What can hang from each mark
z_387: z_763
z_985: z_128
z_137: z_763
z_163: z_850
z_179: z_107 z_128 z_763
z_144: z_107 z_163
z_107: z_144 z_179
z_128: z_179 z_985
z_850: z_163
z_763: z_179 z_387

Each row was made from one small tree. The marks that hang from a mark follow it in brackets, in the order of their numbers. Every link used is in the known rows. Write each row's tree.
Known rows
z_144[z_107[z_179] z_163]: [  4.7   7.9 -16.8  -8.3   8.2 -25.7   9.7  -9.3 -26.3  -4.1 -19.3 -27.1
  -3.4   2.6  12.2   1.4  11.1   8.9  10.6 -10.1  -9.7 -12.4  -5.8  31.7]
z_850[z_163]: [  2.6  -2.0   0.1  -4.3   7.7   1.1   3.6  -2.2   9.0   3.4   1.1  -3.1
  -7.6 -10.4  -3.2   1.5  -0.9   4.5  -3.4   3.9  -3.5 -10.4  -1.8  -4.1]
z_763[z_179[z_107] z_387]: [ 2.3  7.2 -7.8 -2.0 -2.2 -0.1  6.3 12.6 -3.0  7.0 -1.5 17.2 -4.4  7.3
  3.1 -5.2  8.8 16.7 -2.0 -6.3 -9.7 26.6  3.9 -1.4]
z_128[z_179[z_107 z_763[z_387]] z_985]: [  5.9  22.3  -7.8  22.1  -6.3 -14.3   3.6  17.4 -10.1  -5.6   0.7  14.2
  -3.2  13.8   8.1   2.2  -3.7  29.8  -0.5  14.4 -13.2  -0.7  -7.7  30.3]
z_137[z_763[z_179[z_107 z_128] z_387]]: [ 10.1   6.8 -26.9   8.3  -3.6  -1.4   5.1  36.1  12.4   2.5  -3.5  20.2
  -9.8   9.8  -0.7  10.3   8.8  17.1   8.1 -23.5 -15.4  30.3   2.6   7.1]
z_144[z_107]: [ -2.5   5.1  -5.2  -7.5   3.1  -5.5   7.6  -4.2 -14.4  -7.0 -10.8  -6.2
  -3.9  11.7   3.2   3.4  14.7   6.0   6.1  -2.6 -10.5  -6.0   3.8  26.8]
z_137[z_763[z_387]]: [  8.3   1.3   8.9  12.6   1.1  -5.9   4.8  16.0  14.4 -11.5  -9.3  10.3
 -11.7  -3.3   1.6   4.7   2.2   8.0   9.7 -17.2   8.4   5.5  -0.7  -3.2]
z_128[z_985]: [ -0.6   1.8  -1.3  12.7  -2.3  -7.7  -4.7  -2.8   5.1  -3.8   5.2   0.7
  -2.2   8.6   6.6  -3.7  -3.1   2.1   1.6   0.6   7.9 -17.4  -4.5  19.8]
z_107[z_144[z_163] z_179[z_128 z_763]]: [ -6.6  -3.0 -25.3  13.6   7.7 -32.5  15.1  14.8  -5.6   1.2  -9.2 -16.4
   1.1   7.4 -10.4   6.2  -5.5   4.3   3.8 -11.7  -9.6  -0.8  -7.7  -3.8]
z_144[z_107[z_179[z_763]] z_163[z_850]]: [  1.6  -2.4 -24.9 -10.2   0.1 -34.3  15.8 -11.4  -7.6  -2.0 -22.0 -14.5
   1.4   9.3  18.7   6.4  18.6  20.7  -0.9  13.0 -32.7 -16.5   5.3  34.5]
z_137[z_763[z_179[z_128] z_387]]: [  4.4   1.4 -19.8  19.1 -14.6   0.6   6.8  25.9  25.8  -4.9  -6.9  16.6
 -13.5   4.1 -10.3   2.0   9.9  18.5   3.8 -21.2  -2.7  27.4  -0.7 -10.6]
z_985[z_128]: [ -0.8   0.9  -5.9   2.4  -4.9  -9.8 -10.7  -2.6 -16.4  -2.5  -3.6   7.9
  -0.9  -2.3  -4.5   2.3  -6.5   9.3  -4.4   0.5   9.1  -1.7  -4.1   0.1]
z_763[z_179[z_107[z_144]] z_387]: [ -5.8   3.1  -1.4   0.7   5.0 -19.7  19.2  14.3 -15.6   8.5   2.9  18.7
 -11.1  13.5  -5.5  -5.5   5.1   3.7  -4.9  -5.1   0.4  22.6   9.0 -15.5]
z_985[z_128[z_179[z_107]]]: [  8.9  17.5 -14.3  -4.5  -5.7 -13.9 -11.3   4.5 -46.7   5.6   2.1  12.7
  -3.0   2.4  -2.5  10.5  -8.4  12.4   1.9   8.5   2.9   5.5  -9.4  21.5]
z_179[z_107]: [  4.7   4.7  -4.6  -9.7   8.5  -1.4   0.5   9.4 -13.3   5.4   4.2   5.3
   3.8   5.6   8.2   9.0  -0.9   2.7   3.9  -2.0 -14.7   4.0   4.0  16.5]
z_985[z_128[z_179[z_107[z_144]]]]: [  2.4  11.0  -7.5  -4.0   3.8 -31.0  -0.8   1.7 -59.8   5.7   3.4  15.5
  -8.9   9.7  -8.9   8.0 -12.3   2.8   1.1   8.3  13.4   2.2  -4.1   8.3]
z_144[z_107[z_179]]: [  0.8   6.7  -3.6 -10.0   5.0  -9.4   5.6   0.6 -20.9  -3.3 -13.7 -11.9
  -5.2   6.3  12.6   4.8   5.7   1.9  14.1 -10.5  -4.5 -11.3   6.8  26.8]
z_179[z_128]: [ -1.2   4.2 -18.8   4.6   1.0  10.3   1.1  11.9   9.3   2.3  -3.0  -0.7
   2.0   8.5  -2.6   5.9  -5.5   1.1  -2.0 -14.7  -9.5   9.7  -2.0   8.4]
z_763[z_179[z_107 z_128] z_387]: [  2.9  13.7 -25.4   3.8  -1.1   3.8   7.7  26.4   5.6   9.6  -4.6  15.2
  -2.9  16.3   1.0   1.8   3.2  16.5  -5.2 -19.3 -19.6  36.8   3.1   6.5]
z_985[z_128[z_179[z_107 z_763]]]: [  2.9  12.7 -17.5   2.7 -11.5 -17.9 -10.2  10.6 -40.8  -1.5  -1.5  18.9
   4.9   0.5 -10.0  17.0   0.9  28.3   2.2  22.6 -16.1   5.2 -10.7  15.9]
z_387[z_763[z_179[z_107[z_144] z_128]]]: [-11.5   2.7 -15.1   0.3  -5.3  -6.7  15.7  33.7  -6.3   3.9  10.5  12.6
  -2.5  21.9 -14.6  15.7   8.8   7.6   1.3  -3.2 -14.8  15.9  11.9  -9.5]
z_387[z_763]: [-5.1  2.6 11.7 -0.5 -5.9  5.6  5.6 13.7  7.6 -9.8  5.2  3.8  1.1  2.9
 -3.3 10.0  5.8  8.8  4.0  3.3 -5.9 -7.1  5.2 -7.2]
z_107[z_179[z_128[z_985] z_763[z_387]]]: [ -1.7  14.7 -14.0  32.7  -0.2  -5.6   3.3  27.3  23.2  -3.5  -8.7  -1.5
   0.3  13.1  11.6   3.3 -16.2  20.9   0.8 -22.1  -7.6  -3.2  -2.5  18.9]
z_179[z_107 z_763[z_387]]: [  3.2   5.0   0.0   6.2   5.9  -3.4   5.6  23.4   0.3  -2.2  -5.4  14.0
   6.9   8.9   4.4   8.0   0.1  23.4   0.4  -5.1 -23.2  14.5   2.9   5.3]
z_144[z_163]: [  2.8  -0.8 -10.5  -1.6   0.8 -18.1   3.7  -4.9  -3.6  -1.0  -6.0 -13.6
   1.2  -4.5  -3.2  -5.9   5.4   4.5  -3.2  -0.8  -3.3   1.9 -10.6   5.2]
z_128[z_179 z_985]: [  5.5  16.2  -4.8  15.1 -10.7 -10.7  -2.4  -6.3 -10.8  -1.5   6.4   1.5
  -8.0   6.3   0.6  -6.4  -4.2   7.6   0.3  16.5  10.2 -14.1 -11.3  25.2]

Which tree is each row?
[  0.1  -2.0 -12.0  -8.9  19.2 -31.9  11.9  -0.8 -27.4   5.4   3.3 -10.6
  -1.0   9.3  -0.6   2.5  -0.3  -5.8  -0.5  -6.0  -3.7   0.2  -3.4  11.3]
z_179[z_107[z_144[z_163]]]
[ -1.0   5.8 -29.3  17.0   2.5  -3.3  -6.6  24.4  11.6  -0.9   3.2   7.6
   8.8  21.2   6.9  18.7  -3.0  22.3   1.8  -2.7 -30.9  -5.1  -3.6  44.4]
z_179[z_107 z_128[z_985] z_763]
[  3.6   1.5 -22.3 -15.9   1.7 -27.6  16.1 -19.1  -5.8   3.1 -16.4 -15.8
  -4.7  15.4  17.3  -0.7  22.4   9.0  -9.6  11.6 -20.4  -7.2   3.5  39.1]
z_144[z_107 z_163[z_850]]
[  4.3  11.1 -24.5   8.9   8.5  -1.8  -5.9  20.8   2.9   6.4   6.3   1.5
   1.1  18.4  13.1  12.0 -11.4   5.2   1.6 -16.2 -14.2  -2.4  -2.6  48.1]
z_179[z_107 z_128[z_985]]
[ -4.1   2.2 -27.9  17.3 -17.2  -2.4  -4.5   6.1  17.3   3.5   5.3   6.6
  -3.5  12.8  -2.0  -4.7   5.8  12.7  -3.2  -3.8  -5.1   3.6  -4.1  16.3]
z_763[z_179[z_128[z_985]]]
[  4.4  -4.7 -16.8 -17.5  17.4 -39.2  17.9  -4.7 -13.1  15.5   4.2  -6.5
  -5.5  14.1  13.0   2.5   0.9  -7.3 -13.5   5.2 -10.6  -2.8   7.9  18.7]
z_179[z_107[z_144[z_163[z_850]]]]
[  0.8  14.3 -22.7  23.9   5.5  -2.9   1.7  32.3  20.6  -1.7  -3.1  12.2
   4.3  20.9  12.1   9.1  -8.6  28.4  -2.2 -14.0 -26.8   5.3  -1.3  35.2]
z_179[z_107 z_128[z_985] z_763[z_387]]
[ -2.5  -1.4  -3.5  -1.5  14.6 -38.5  14.0  -3.3 -22.6   1.3  -5.0 -18.6
  -8.3  -1.8  -2.1  -5.2  -9.7 -13.0   5.9  -9.3  15.2  -9.2  -4.3  -4.6]
z_107[z_144[z_163] z_179]
[-10.6  -2.6 -17.8  26.6   3.6 -24.3   5.7  19.6   3.7  -1.7   1.3  -1.6
  -3.4  16.9   1.6   8.1 -14.0   4.4   6.6 -10.6   2.9 -19.2   1.1  11.9]
z_107[z_144 z_179[z_128[z_985] z_763]]
[  0.6  11.5 -18.7  17.6   3.8  -3.7  -6.7  13.6   9.2   3.3  -0.8  -7.9
  -3.6  10.1  16.1   3.7 -18.3  -1.9   8.2 -21.5   4.4 -14.2  -4.2  32.2]
z_107[z_179[z_128[z_985]]]
[  7.9   4.5 -21.3 -17.0   6.6 -34.1  13.6 -16.7 -13.4   4.3 -18.6 -24.5
  -7.4   8.0  24.0  -2.4  14.0   3.4  -0.2   0.5 -16.8 -13.3   4.9  42.5]
z_144[z_107[z_179] z_163[z_850]]
[ -3.4   6.1 -11.0   2.6  -4.4 -32.8   1.6  10.6 -51.9  -1.4   4.8  21.9
  -1.7   9.0 -18.3  14.5  -5.3  17.1   2.3  17.6  -0.3   1.2  -4.3   2.2]
z_985[z_128[z_179[z_107[z_144] z_763]]]
[ -5.9  -6.5  -6.9  -7.8   1.1 -18.7  11.8   7.4 -25.3  10.7  10.7  15.4
  -6.0  13.2  -6.6   0.5   7.9  -1.9   2.6   5.2   0.0  11.9   8.9  -9.0]
z_763[z_179[z_107[z_144]]]
[  3.2  -5.8 -26.9  10.0 -17.6  -2.2  -1.5  17.0  17.1  -3.1  -1.2  11.0
  -7.1   1.7 -14.4   8.2  16.3   8.1  10.0 -10.4  -7.2  15.1  -2.5  -3.7]
z_137[z_763[z_179[z_128]]]
[  2.7  15.7 -26.6  15.8  -3.2  -1.8   0.4  24.5  14.1   7.2   0.2  13.4
  -5.6  22.3  10.1  -2.9  -2.4  19.0  -5.3 -15.9 -12.7  19.4  -1.0  29.7]
z_763[z_179[z_107 z_128[z_985]] z_387]
[  1.8  12.0  -5.1   7.8   6.5 -26.8   6.9   1.1 -35.0   5.9  14.6   3.8
 -13.9  19.4  -0.8   2.7 -10.4  -4.9   4.9   8.7   9.3 -14.0  -2.0  27.5]
z_128[z_179[z_107[z_144]] z_985]
[ -1.5  13.8 -18.4  13.7   4.9  -4.1  16.8  27.5   5.3  -9.5 -25.6  -6.3
  -1.0  16.3   9.3   9.6   2.2  22.6   6.3 -25.2 -24.7  11.1   4.9  23.0]
z_144[z_107[z_179[z_128 z_763[z_387]]]]
[ -6.4   5.5 -15.2  13.1  14.8 -12.7  18.3  36.3   1.0   1.8  -2.7  11.2
  -0.2  23.0  -6.4  14.1  -9.4  13.2  -3.9 -18.4 -20.9  22.2   5.9   1.9]
z_179[z_107[z_144] z_128 z_763[z_387]]
[  0.3 -11.8  -8.6  -4.4  -1.1 -26.5   8.8  14.0 -17.3   0.1   9.3  21.1
 -12.5   6.5  -9.6  12.8  14.0  -3.3  17.2   0.2   2.8   4.4   8.7  -7.7]
z_137[z_763[z_179[z_107[z_144]]]]
[  6.2   0.4 -36.0  15.1  -8.7  -7.3  -9.2  23.4  10.4  -0.8   7.9  16.9
  -6.8  14.5   1.6  13.1  10.7  14.1  14.8 -10.1 -12.8   0.5  -2.9  34.6]
z_137[z_763[z_179[z_107 z_128[z_985]]]]
[ -1.3  10.9 -12.9  19.8   2.7   1.1   7.7  32.7  19.2  -2.6 -13.6   2.6
   2.8   7.9   5.0   8.0 -13.1  17.1   2.2 -21.6 -15.5  14.8   1.5  -1.6]
z_107[z_179[z_128 z_763[z_387]]]
[  1.5  15.0   0.5  17.5 -11.7  -7.3  11.6  10.7  -4.1  -6.9  -8.0  10.4
  -2.1   2.0  -9.1  -1.4   1.1  23.7  -3.7  11.0  -8.6  13.3  -7.8 -11.5]
z_128[z_179[z_763[z_387]]]
[ -2.4   2.3 -21.5  10.6  -1.5   0.3   1.1  24.8   7.7   0.0  -6.6  -4.4
   7.6   4.6   2.0  13.5  -7.6   8.1   8.7 -11.5 -20.1   4.9   0.3   4.4]
z_107[z_179[z_128 z_763]]
[ -9.1   2.4 -15.5   5.8 -20.3   9.9   6.6  23.8  18.9  -3.5   4.8   8.7
   2.1   9.9 -12.6   8.4  14.0  15.2   1.2   1.3 -17.6  14.2   2.6 -13.7]
z_387[z_763[z_179[z_128]]]
[  6.3  12.8 -14.2  -6.4  10.1 -38.0  13.7  -2.8 -44.6   6.9   3.7  -8.2
  -8.1   8.0  -7.6   1.6  -1.4  -3.9   0.4   6.3  -1.5   3.8  -9.9  13.0]
z_128[z_179[z_107[z_144[z_163]]]]
[ -3.7   6.6  -9.9  16.0  -0.3 -29.2   8.0   8.0 -30.8  -2.2  12.0  12.8
  -4.6  18.7  -4.7   9.2  -4.0   9.7   6.0  22.0  -6.3 -15.2  -2.7  22.6]
z_128[z_179[z_107[z_144] z_763] z_985]
[  6.4  19.7 -10.9  10.7  -8.7 -17.7  -1.7  21.1 -33.9  -2.1  -6.8  23.9
  -1.8   3.2  -8.0   9.2  -6.0  35.1  -5.2   7.9 -10.0  15.7 -10.3  10.2]
z_985[z_128[z_179[z_107 z_763[z_387]]]]
[  1.9  -6.4 -29.9  22.7 -18.7  -7.4  -3.2  13.0  25.9  -7.1   4.6  13.0
 -10.4   7.2  -7.0   7.0  10.0  13.2   8.9  -7.2   0.2  -3.0  -6.2  18.4]
z_137[z_763[z_179[z_128[z_985]]]]
[  4.0  13.7 -14.6  14.8  -8.6 -14.6  -3.2   6.7 -19.1  -2.7   8.7   9.5
   1.7  10.6   2.9   9.9   1.5  21.9   7.5  23.3 -18.2 -12.1  -8.2  37.5]
z_128[z_179[z_107 z_763] z_985]
[ -2.2   7.2 -22.5  -3.6 -14.3   9.0   6.5  32.4   6.3   1.0   8.3  13.6
   5.9  12.9  -3.1  16.8  12.5  18.4   3.5  -0.6 -28.3  20.4   6.3   6.4]
z_387[z_763[z_179[z_107 z_128]]]
[  5.1  -3.1  -3.1  11.2 -15.8  -8.1   7.9  11.6  14.2  -8.4  -4.6  18.4
 -14.3  -2.0  -7.2  -3.1  15.9  16.6   4.3  -6.8   6.5  15.8  -0.2 -19.4]
z_137[z_763[z_179 z_387]]
[ -0.8   6.9 -12.4  11.1 -19.3 -16.2  -7.8   1.4 -28.8  -7.9  -3.7  16.2
   2.4  -4.5 -17.3  10.0   0.2  27.7  -1.3  22.8  -1.8   0.0 -14.4  -3.6]
z_985[z_128[z_179[z_763]]]
[ -2.6  -8.4 -12.7  -7.1   9.3 -40.0  18.7 -15.1  -2.7  10.3  -1.0  -8.8
  -8.2   9.9   2.8  -5.7   3.1  -6.9 -15.6   9.9   1.0  -6.6   5.8  -0.1]
z_107[z_144[z_163[z_850]]]
[ -1.7   4.2 -18.2  -2.8  19.2 -10.1   8.1  23.3 -10.7   9.7   6.1   1.7
  -2.2  20.3  -0.1  14.4  -9.7  -9.6   0.1 -22.1  -9.5  11.5   6.8  13.2]
z_179[z_107[z_144] z_128]
[  1.2   8.5 -35.4   9.9  -6.4  -0.6  -5.8  14.3   5.1   8.6   7.7  10.0
  -0.1  20.7   6.0   4.5   4.0  12.5  -1.1  -4.0 -16.8   5.9  -1.7  31.8]
z_763[z_179[z_107 z_128[z_985]]]
[  2.6  -4.0  -2.2   4.2   2.4 -25.7  17.9  23.2 -10.1  -2.9   1.1  25.4
 -17.1   9.2  -9.0   3.3   9.3   8.3  10.9 -11.9   6.5  17.3   8.2 -14.4]
z_137[z_763[z_179[z_107[z_144]] z_387]]
[ -4.2   2.3  -1.8  -8.8 -14.7   3.8   5.6  19.7  -6.3  -1.5  11.6  18.1
   4.3   5.7  -1.0  10.7  17.8  18.5   9.3  10.4 -20.8   6.5   9.6  -5.4]
z_387[z_763[z_179[z_107]]]
[  1.7  17.6  -0.2  33.2 -15.1 -14.8   4.9   8.6   1.2  -9.9  -1.3  10.1
  -5.6   6.8  -1.5  -5.2  -2.8  27.3  -4.5  16.0  -1.2  -5.8 -12.4  13.4]
z_128[z_179[z_763[z_387]] z_985]
[ -4.5   9.7 -14.6  35.7  -4.2  -2.4   3.9  22.7  30.9  -8.3  -5.4   6.9
   2.2  16.9   4.1   2.1  -7.9  26.7  -9.5 -13.2 -12.8   1.9  -4.5  19.9]
z_179[z_128[z_985] z_763[z_387]]
[-12.3  -3.8   4.2  -7.0  -5.9 -13.9  16.6  18.7 -20.8  -0.1  14.6  15.6
  -4.7  12.2 -12.8   7.9  13.9   7.7   4.6  11.0  -9.6   4.0  13.3 -19.3]
z_387[z_763[z_179[z_107[z_144]]]]
[  6.8  21.2  -3.7   7.9  -1.9  -5.7  11.4  20.4 -15.7  -1.0  -4.4  14.6
   0.0   6.9  -1.0   6.0   0.3  25.3  -1.8   8.9 -20.6  19.4  -3.8   8.7]
z_128[z_179[z_107 z_763[z_387]]]
[  1.2   9.0  -9.1  25.2 -18.9 -14.0   0.5  -1.5  -6.4  -7.3   4.6   6.6
  -0.6   5.2  -6.0   1.8   1.9  19.5   2.7  27.9  -2.7 -17.2 -11.6  18.6]
z_128[z_179[z_763] z_985]
[ -3.4   5.4 -26.8  17.8  13.0 -39.7   8.6   6.2  -4.1   4.4  -1.1 -23.1
  -9.1  13.5   4.9  -3.8 -18.3  -6.3   2.7 -20.1  12.6 -18.6  -9.2  27.9]
z_107[z_144[z_163] z_179[z_128[z_985]]]
